Each row was made from one path, in order. Every step used is in the known rows, and no mark comes twice. Write each row's path.
Known rows:
benut-fozif-rupub: 8 7 -16 1 1 6 5 1 13 11 18 -5 -1 -9 -11 -4 -10
fozif-rupub-tuzel: 4 16 3 4 10 13 7 9 0 -13 11 -2 -21 5 6 -5 -4
benut-fozif-rupub-tuzel-vozofo-betulot: 0 8 10 14 5 -5 4 7 17 -13 5 0 2 12 -14 -5 -4
betulot-litovam: 0 12 -10 -4 -7 23 15 3 -20 23 19 -6 -2 -14 -3 -9 -3
litovam-betulot: 6 10 -7 -3 6 3 19 20 -21 6 20 -5 -20 8 -15 -10 -19
benut-fozif-rupub-tuzel-vozofo-betulot-litovam: -8 13 12 8 -3 17 4 -3 12 6 15 1 7 -4 -5 -6 5
tuzel-vozofo: 6 -1 -17 -4 3 -7 9 14 -12 -6 9 -10 7 -2 -19 -2 -16
vozofo-tuzel: 9 -9 -28 1 -8 -3 22 6 -13 7 5 -4 -10 10 6 -6 -17
fozif-rupub: 3 5 -12 -2 -1 13 9 4 -2 15 12 -5 -10 -11 -4 -5 -9
litovam-betulot-rupub: -3 16 -2 -9 7 19 12 13 -43 21 22 -11 -16 11 -8 -11 -6
vozofo-fozif-rupub-tuzel: -1 13 12 8 6 8 7 8 0 -20 3 1 -17 10 15 -8 0
litovam-betulot-rupub-tuzel-benut-fozif: 14 21 -1 0 6 -4 1 3 8 -25 32 -10 -13 22 -17 -7 -15
fozif-vozofo: 17 1 -6 0 3 5 17 19 -2 1 0 -2 1 -7 -6 -9 -10
fozif-rupub-tuzel-vozofo-betulot: -4 7 12 12 4 -1 7 9 8 -11 2 0 -4 10 -10 -6 -3
tuzel-vozofo-betulot-rupub: -8 8 3 0 0 11 7 7 -29 18 7 -10 3 10 -12 -9 2
rupub-tuzel-benut-fozif-vozofo-betulot-litovam: 6 16 18 9 -6 14 9 0 21 -4 14 2 2 0 -4 -12 3
betulot-rupub: -1 13 -10 -8 2 18 9 7 -41 22 15 -13 -6 3 -4 -9 -1
fozif-vozofo-tuzel-benut: 20 -7 -16 -3 -12 -9 16 2 19 -20 8 -5 -9 11 -2 -7 -23
fozif-rupub-tuzel-benut: 11 16 2 -1 0 1 3 0 19 -32 20 -7 -23 10 -5 -5 -14

Write each row's path:
-1 6 9 12 5 -7 11 14 -1 -14 1 -2 -3 15 -13 -8 -5 -> rupub-tuzel-vozofo-betulot
12 3 5 15 0 -3 16 14 15 7 0 2 8 3 -15 -13 -5 -> benut-fozif-vozofo-betulot
20 -12 -22 5 -4 -6 20 7 12 -1 2 1 4 7 4 -6 -16 -> benut-fozif-vozofo-tuzel
-2 -4 -5 2 -2 -11 11 12 -14 -14 -4 -4 10 5 -4 -8 -9 -> tuzel-vozofo-fozif
6 8 -3 2 11 -3 -1 8 12 -27 12 -4 2 4 -10 1 -10 -> benut-fozif-rupub-tuzel-vozofo
20 15 10 -1 8 2 6 11 17 -25 18 -3 -5 13 -11 -9 -11 -> litovam-betulot-rupub-tuzel-benut-fozif-vozofo
-2 2 6 5 4 -11 9 14 -10 -31 -5 -2 2 14 3 -7 -6 -> rupub-tuzel-vozofo-fozif
7 23 8 -6 4 4 5 6 -7 -29 26 -11 -28 24 -8 -9 -13 -> litovam-betulot-rupub-tuzel-benut
15 9 15 16 1 -7 11 10 30 -19 4 2 -1 13 -13 -12 -7 -> rupub-tuzel-benut-fozif-vozofo-betulot
-8 8 15 1 8 -2 7 14 -23 -25 2 -3 -3 22 4 -9 -2 -> litovam-betulot-rupub-tuzel-vozofo-fozif
12 1 -19 0 -8 -2 4 -9 29 -5 21 -5 -5 1 -7 -3 -18 -> vozofo-tuzel-benut-fozif-rupub
-1 14 6 -5 15 5 4 15 -23 -19 14 -8 -8 18 -8 -4 -7 -> litovam-betulot-rupub-tuzel-vozofo
20 16 -10 4 2 -13 3 3 21 -32 26 -9 -8 14 -18 -5 -19 -> rupub-tuzel-benut-fozif
15 16 -2 -1 0 -6 7 6 8 -36 20 -10 -21 16 -9 -7 -17 -> rupub-tuzel-benut
-5 -2 -1 0 -3 3 5 4 2 -3 0 -1 4 -5 1 -5 -5 -> tuzel-vozofo-fozif-rupub
4 20 19 10 11 12 7 11 -7 -8 7 -2 -7 19 2 -11 7 -> benut-fozif-vozofo-betulot-rupub-tuzel
-11 12 14 6 -4 22 7 -1 3 8 12 1 1 -5 0 -7 6 -> fozif-rupub-tuzel-vozofo-betulot-litovam
8 17 0 6 11 7 3 6 12 -16 16 -2 -13 6 0 -4 -6 -> benut-fozif-rupub-tuzel
